What can hang from each mark:
q_84: q_907
q_384: q_923
q_942: q_732 q_952
q_923: q_503
q_907: q_952
q_830: q_732 q_952
q_732: q_830 q_942
q_503: q_923 q_952
q_952: q_503 q_830 q_907 q_942

Every row comes from one small tree of marks. The marks that hang from a mark follow it in brackets, in the order of their numbers. Every link used is in the known rows. Which tree was each row made from?
Known rows:
q_952(q_907 q_942): [ 0.33 -1.90  2.29  3.60  4.69  0.13 -4.31 -2.83  0.53  0.59 -4.57 -0.73
  2.51 -2.19 -3.62  0.88 -5.33  0.92 -3.56  0.34  4.86  1.87  0.68 -0.48
 -1.57]
q_384(q_923(q_503(q_952(q_830 q_907 q_942)))): [-1.50  1.60 -2.41  5.59  2.61  1.83 -1.69 -5.97 -2.98 -0.81 -2.35 -1.21
  1.90 -2.83 -4.87 -2.48 -5.24  1.76 -1.24  1.16  1.36 -1.72  0.11 -0.27
 -1.75]
q_84(q_907(q_952(q_503 q_942(q_732)))): [-0.36 -2.09  0.32  5.50  1.20  1.48 -4.40 -3.26 -0.88  0.69 -1.85 -1.00
  1.34 -3.14 -3.98  0.83  0.91 -0.83 -5.90  1.55  5.46  0.26 -0.92  0.87
 -1.07]
q_732(q_942(q_952(q_503 q_830))): [ 1.19 -0.31 -1.65  2.92 -1.92  3.61  0.37 -1.41  0.54  2.90 -2.10  0.47
  0.75 -2.94 -2.43  2.43  3.55 -1.35 -0.79  1.24  2.85 -0.98  1.66 -0.77
  1.74]
q_830(q_952): [ 0.82  1.22 -1.35 -0.10  0.69  3.28  1.35  1.86  0.29  1.05 -0.28  0.57
 -1.02 -2.38 -1.12  0.98 -1.34 -0.94  0.42  1.12 -1.25 -1.34 -0.77  2.62
 -0.85]
q_384(q_923): [-0.62  2.30 -0.42  1.16  0.60 -1.02  0.57 -1.68 -1.83 -0.52  1.85 -0.04
  1.63 -0.64 -2.80 -1.77 -1.94 -1.31 -1.54 -0.70 -0.61  0.37  1.09  0.32
 -1.54]
q_942(q_732(q_830)): [-0.75 -0.58  5.34 -1.31 -3.09  0.71 -1.71  0.63  0.91 -1.30 -0.58  1.55
 -2.21  3.18 -0.53  1.52  1.88 -0.06 -0.61 -3.68  1.87 -1.40 -0.32  1.71
 -0.12]
q_907(q_952(q_503 q_830 q_942(q_732))): [-0.69 -4.58 -1.21  2.18  0.00  4.06 -2.03 -1.39 -2.09 -1.03 -4.00  1.13
  1.77 -3.65 -5.97  1.77 -0.91  0.69 -5.14  3.05  4.36  0.24 -3.25  1.40
  1.14]
q_84(q_907): [ 0.27  1.04  0.62  4.47  0.79 -1.01 -3.19 -1.85  0.14  1.92 -1.24 -1.18
  0.33 -1.30 -1.43 -1.41  1.16 -1.21 -2.10 -0.76  1.91 -0.13  1.05 -0.12
 -0.43]
q_907(q_952(q_503(q_923) q_830 q_942)): [-2.78 -3.11 -3.04  3.01 -0.42  3.20 -2.09 -1.57 -1.53 -0.39 -3.23  1.12
  2.11 -4.41 -5.12  0.73 -0.74  2.54 -4.08  6.65  3.26 -0.12 -2.83  1.55
  2.34]
q_732(q_830(q_952) q_942): [-0.04  3.52  1.96  0.06 -2.14  4.00  0.66  1.40  3.26  2.47 -1.02 -0.09
  0.20 -0.12 -0.19  2.95  1.80 -0.64  2.90 -1.01 -1.19 -3.14  1.36  3.08
 -0.59]
q_84(q_907(q_952(q_503(q_923) q_830 q_942))): [-1.90 -1.39 -1.94  6.83  0.45  1.53 -4.86 -3.13 -1.10  1.50 -3.82 -0.28
  2.03 -4.78 -5.57 -0.77  0.61  0.81 -5.33  4.51  4.64 -0.21 -1.22  1.13
  1.38]
q_907(q_952): [-0.93 -1.88 -2.21 -0.22 -1.23  1.58 -1.64 -0.83 -2.08 -0.43  1.91 -0.20
  0.41 -1.07 -0.67  0.13  2.51 -0.40 -2.42  3.08  0.81  0.11 -2.70  1.39
 -0.88]
q_907(q_952(q_830)): [-0.79 -2.51 -3.04  0.70 -1.86  2.55 -2.14 -0.53 -2.81  0.13 -1.38  0.66
  0.93 -2.37 -3.53 -0.75  1.86 -0.27 -2.84  3.22  0.77  0.01 -3.44  1.59
  0.99]
q_923(q_503(q_952(q_942))): [-1.74  0.23 -2.93  2.45  1.92  2.70 -0.62 -4.29 -0.88 -0.97 -1.05 -2.16
 -0.23 -0.73  1.17  0.54 -2.97  3.74  1.54  2.16  0.47 -2.64 -0.81 -1.17
 -1.25]
q_384(q_923(q_503(q_952(q_942)))): [-1.94  2.44 -2.81  3.11  2.20  1.16  0.14 -5.17 -2.49 -1.32  1.04 -1.73
  1.44 -1.20 -1.83 -1.32 -4.30  1.68 -0.24  1.02 -0.30 -1.81  0.39 -0.63
 -2.54]
q_732(q_942): [ 0.70  1.44 -0.21 -0.35 -0.88  2.56  0.55 -0.61  1.27  1.67  0.42 -0.61
  1.85  0.16  1.28  1.63  2.42 -0.71  1.64  0.63 -0.58 -0.05  1.66 -0.30
  0.58]
q_907(q_952(q_503(q_923) q_942(q_732(q_830)))): [-3.40 -2.77  1.14  1.30 -1.80  2.63 -2.68 -1.49 -0.08 -1.75 -0.42  1.17
  0.10 -1.11 -2.52  2.63  1.07  2.31 -4.13  4.02  4.66 -0.84 -2.27  2.55
  0.43]
q_84(q_907(q_952(q_503(q_923) q_830(q_732)))): [-1.21 -1.86 -3.21  5.54 -0.71  2.27 -3.22 -1.86 -1.06  0.05 -3.06  0.60
  0.01 -4.72 -5.29 -3.15  3.05 -0.80 -4.17  4.90  2.79 -1.24 -1.21  2.96
  2.25]
q_923(q_503(q_952(q_830(q_732) q_942))): [-1.09 -1.14 -4.59  1.84  2.31  4.22 -0.25 -3.31 -1.17 -2.00 -4.32 -0.90
 -0.20 -2.02 -1.67 -1.04 -3.64  3.02  1.00  2.85 -0.44 -2.90 -1.14  0.20
  0.75]
q_503(q_952(q_830 q_942)): [-2.10 -0.10 -2.09  1.22 -0.67  2.64 -0.12 -0.44 -1.63  0.89 -3.89 -0.50
  2.58 -1.96 -3.48 -0.02 -3.32  1.94  0.70  3.15  1.55 -1.14 -0.35 -1.45
  1.70]
q_942(q_952): [ 0.39 -1.30 -0.56  0.58 -1.24 -0.18 -1.64 -0.93 -0.67  1.43  1.53  0.36
 -1.79 -0.47 -0.41  1.68  2.42 -1.63 -2.91 -0.16  3.13 -0.04  0.50 -0.74
 -0.88]
q_384(q_923(q_503(q_952(q_942(q_732))))): [-1.83  1.67 -1.46  2.28  1.42  1.96 -0.36 -4.99 -2.79 -2.02  1.19 -0.99
  0.70 -0.21 -1.83 -0.67 -3.53  1.37 -0.99  0.15  0.47 -1.64  0.17 -0.26
 -2.34]
q_923(q_503(q_952(q_830(q_732) q_907 q_942))): [-0.65 -1.79 -3.55  4.24  3.31  4.21 -2.06 -4.62 -1.18 -1.70 -5.94 -0.99
 -0.25 -3.04 -3.20 -1.94 -4.44  2.83  0.19  2.93  1.59 -2.56 -0.93  0.45
  0.16]

Which tree is each row?
[ 1.83 -1.60 -2.41 -2.58  0.04  3.41  0.92  0.26  1.23 -0.50  0.05  0.76
 -0.38 -0.76 -0.44  0.41  3.05 -3.30 -0.94  1.47  0.02 -0.38  2.05  1.70
  0.64] => q_830(q_732(q_942(q_952)))
[-1.07 -0.07 -1.04  4.24 -1.83  2.73 -1.30 -1.33 -2.07  1.20 -4.31 -0.05
  0.57 -2.85 -4.24 -2.72 -1.01  0.93  1.30  3.05  2.79 -1.89 -0.38 -0.45
  1.62] => q_503(q_952(q_830 q_907))
[-1.73 -1.72  1.69  6.57  3.25  0.87 -2.82 -3.35  1.65 -0.24 -4.90  0.34
  1.47 -4.21 -4.42  0.57 -4.43  3.36 -3.06  4.31  6.28  0.44  1.14  0.31
  0.81] => q_952(q_503(q_923) q_907 q_942)
[ 0.39 -2.99  5.95  4.85 -2.71  1.01 -3.81 -2.27  0.93  0.10 -2.48  1.82
 -4.20 -0.67 -4.02  2.35  2.89 -1.33 -4.52 -3.19  8.86 -2.03  0.73  1.34
 -1.17] => q_942(q_732(q_830) q_952(q_503 q_907))
[-1.53 -2.37  0.55  7.66  2.65  2.07 -3.54 -2.92  0.70  0.48 -8.95  1.53
  2.15 -5.79 -8.00 -0.56 -5.11  3.57 -3.43  4.49  6.23  0.24  0.21  0.61
  3.11] => q_952(q_503(q_923) q_830 q_907 q_942)
[-1.21 -1.74 -1.94  3.88 -2.89  1.38 -0.99 -1.04 -0.52  1.28 -2.06  2.18
 -2.07 -3.35 -3.78  0.59  2.59  0.46 -2.81  3.10  4.21 -1.35  0.11  0.00
  2.90] => q_942(q_952(q_503(q_923) q_830))
[-1.34 -1.14 -1.03  3.05 -2.27  0.38 -0.48 -1.37  0.09  0.84  1.24  1.30
 -2.56 -2.12 -0.93  1.45  3.17  0.25 -2.47  2.88  4.30 -1.26  0.83 -0.14
  1.08] => q_942(q_952(q_503(q_923)))
[-4.99  1.36 -1.47 -0.07 -2.34  2.01 -0.71 -0.79 -0.49 -0.07  1.06 -0.09
  1.09  0.03  0.63  0.33 -0.80  3.97  1.25  6.68  1.49 -1.39  0.53 -0.78
  2.11] => q_503(q_923 q_952(q_942))
[-2.58 -1.79 -2.63  2.17 -2.35  2.18 -0.46 -1.31 -1.21 -1.11  1.66  0.62
 -0.45 -2.66 -1.21 -0.15  3.16  1.46 -1.94  6.14  2.03 -1.04 -2.30  2.11
  1.05] => q_907(q_952(q_503(q_923)))
[ 1.68  0.12 -0.27  5.51  2.37  3.71  0.83 -0.06  0.91  0.99 -3.57  0.42
 -1.17 -5.67 -4.37  0.16 -2.78 -0.58 -0.38  1.94  2.60 -1.92 -0.23  2.96
 -0.98] => q_830(q_952(q_503 q_907))
[-1.71  2.57 -3.62  3.76  0.23  1.81  0.53 -4.52 -3.30 -1.13  0.00 -0.88
  0.52 -1.75 -2.96 -2.92 -2.50  1.19  0.59  0.98 -1.20 -2.62 -0.27  0.00
 -0.91] => q_384(q_923(q_503(q_952(q_830))))
[-2.26  0.12  0.15  1.91  0.15  2.93 -1.64 -3.95 -0.28 -1.67 -1.50 -1.35
 -1.45  1.09  0.95  1.50 -1.94  3.77  1.31 -0.07  1.43 -3.52 -0.93 -0.20
 -1.29] => q_923(q_503(q_952(q_942(q_732(q_830)))))
[-1.15 -1.59  2.01  5.62  0.35  0.82 -4.83 -3.01 -0.02  0.64 -2.49 -0.97
  0.79 -2.31 -4.21  1.11  1.12 -0.45 -5.45  0.27  5.72 -0.86 -0.83  1.53
 -1.33] => q_84(q_907(q_952(q_503 q_942(q_732(q_830)))))
[-1.38  2.43 -2.10  5.04  1.45  1.16 -0.62 -5.76 -2.79 -1.15  0.79 -1.46
  0.22 -1.72 -2.33 -3.00 -2.77  1.02  0.13  0.96  0.51 -2.26  0.46  0.05
 -2.53] => q_384(q_923(q_503(q_952(q_907))))
[-1.92  2.09 -3.41  3.71  1.86  1.72 -0.20 -4.93 -3.00 -1.00 -1.12 -1.16
  1.83 -2.01 -3.63 -1.81 -4.69  1.79 -0.52  1.12 -0.32 -1.80 -0.04 -0.48
 -1.35] => q_384(q_923(q_503(q_952(q_830 q_942))))
[-3.69 -1.20 -2.19  2.07 -0.67  3.92 -2.56 -1.16 -0.80 -0.99 -4.98  1.49
  1.08 -3.00 -4.89 -2.88 -2.61  2.89 -0.40  7.67  2.95 -1.34  0.33  1.34
  3.78] => q_503(q_923 q_952(q_830(q_732) q_907 q_942))
[-0.74 -1.08 -0.81  4.19  1.73  0.25 -5.34 -3.04 -1.16  1.69 -0.94 -1.82
  2.23 -2.48 -2.82  0.16  0.49 -0.92 -5.38  1.87  3.72  0.91 -0.93  0.49
 -1.65] => q_84(q_907(q_952(q_942)))
[-4.29 -0.03 -0.95  3.84 -1.63  2.96 -3.56 -1.92 -1.26  0.76 -4.18  0.81
  1.58 -2.62 -4.11 -1.62 -2.48  4.02 -0.18  6.96  3.91 -1.17  0.08 -0.16
  3.31] => q_503(q_923 q_952(q_830 q_907 q_942))
[ 1.36 -1.31  2.17  1.67  3.38  4.33 -2.74 -0.20  0.39  0.69 -3.67  0.80
 -0.07 -2.95 -4.07  2.48 -4.71 -0.57 -3.23  0.21  3.48  0.28 -0.61  2.56
 -1.93] => q_830(q_952(q_907 q_942(q_732)))
[-2.25  1.78  1.19  4.36  1.16  1.44 -2.31 -5.85 -1.85 -1.76 -0.70 -1.06
  0.23 -0.26 -3.30 -1.06 -3.95  1.64 -1.25 -1.11  2.31 -2.52  0.48  0.57
 -3.02] => q_384(q_923(q_503(q_952(q_907 q_942(q_732(q_830))))))
[-2.54 -4.05 -1.35  1.95 -1.39  4.29 -2.77 -1.45 -1.82 -1.30 -2.97  2.05
  1.16 -3.16 -5.18  1.46  0.28  2.11 -4.90  5.40  4.22  0.07 -3.17  2.00
  2.58] => q_907(q_952(q_503(q_923) q_830 q_942(q_732)))
[-1.78  1.26 -1.97  2.84  1.03  2.65 -0.74 -4.75 -3.21 -1.69 -0.95 -0.44
  0.99 -1.10 -3.70 -1.27 -3.93  1.41 -1.23  0.22  0.39 -1.80 -0.34 -0.10
 -1.16] => q_384(q_923(q_503(q_952(q_830 q_942(q_732)))))
[-1.82 -1.03 -0.35  0.15 -1.64  3.77 -0.79 -0.24 -1.96 -0.02 -3.63  0.50
  1.57 -0.75 -3.55  0.70 -2.34  1.47 -0.26  2.08  2.56 -0.95 -0.73 -0.98
  1.96] => q_503(q_952(q_830 q_942(q_732)))
[ 0.00 -2.75  6.11  5.81  2.64  1.29 -3.34 -2.85  2.14 -0.91 -6.75  0.51
  0.46 -2.27 -5.78  2.23 -4.35  1.53 -3.75 -1.74  7.95 -0.40  0.79  0.93
 -1.07] => q_952(q_503 q_907 q_942(q_732(q_830)))
[-1.65 -0.88 -2.23  6.89 -1.52  1.50 -3.94 -2.59 -1.39  1.40 -2.47  0.11
  0.41 -4.39 -4.65 -2.16  3.23  0.08 -3.87  4.35  3.53 -1.12 -1.31  1.68
  1.88] => q_84(q_907(q_952(q_503(q_923) q_830)))
[-4.91  0.69 -2.35  0.89 -2.90  2.96 -1.21 -0.43 -1.24  0.46 -2.18  0.84
  1.56 -1.24 -2.26 -0.58 -1.47  4.12  0.87  6.90  1.40 -1.56 -0.24 -0.51
  4.00] => q_503(q_923 q_952(q_830 q_942))
[-0.65  1.82  2.05  2.42 -0.99  1.78  1.57  1.62  2.61  0.57 -2.43  0.57
 -1.86 -2.00 -2.55  1.46 -0.88  0.45  1.42 -1.01  0.53 -3.84 -0.11  3.44
 -0.81] => q_732(q_830(q_952(q_503)))
[-1.89 -0.60 -1.74  4.12 -2.00  1.96  0.78 -0.03  0.17 -0.23 -4.43  2.28
 -0.30 -3.61 -4.29 -1.39  0.12  2.55  0.11  4.11  1.47 -1.66 -0.43  1.19
  4.72] => q_952(q_503(q_923) q_830)
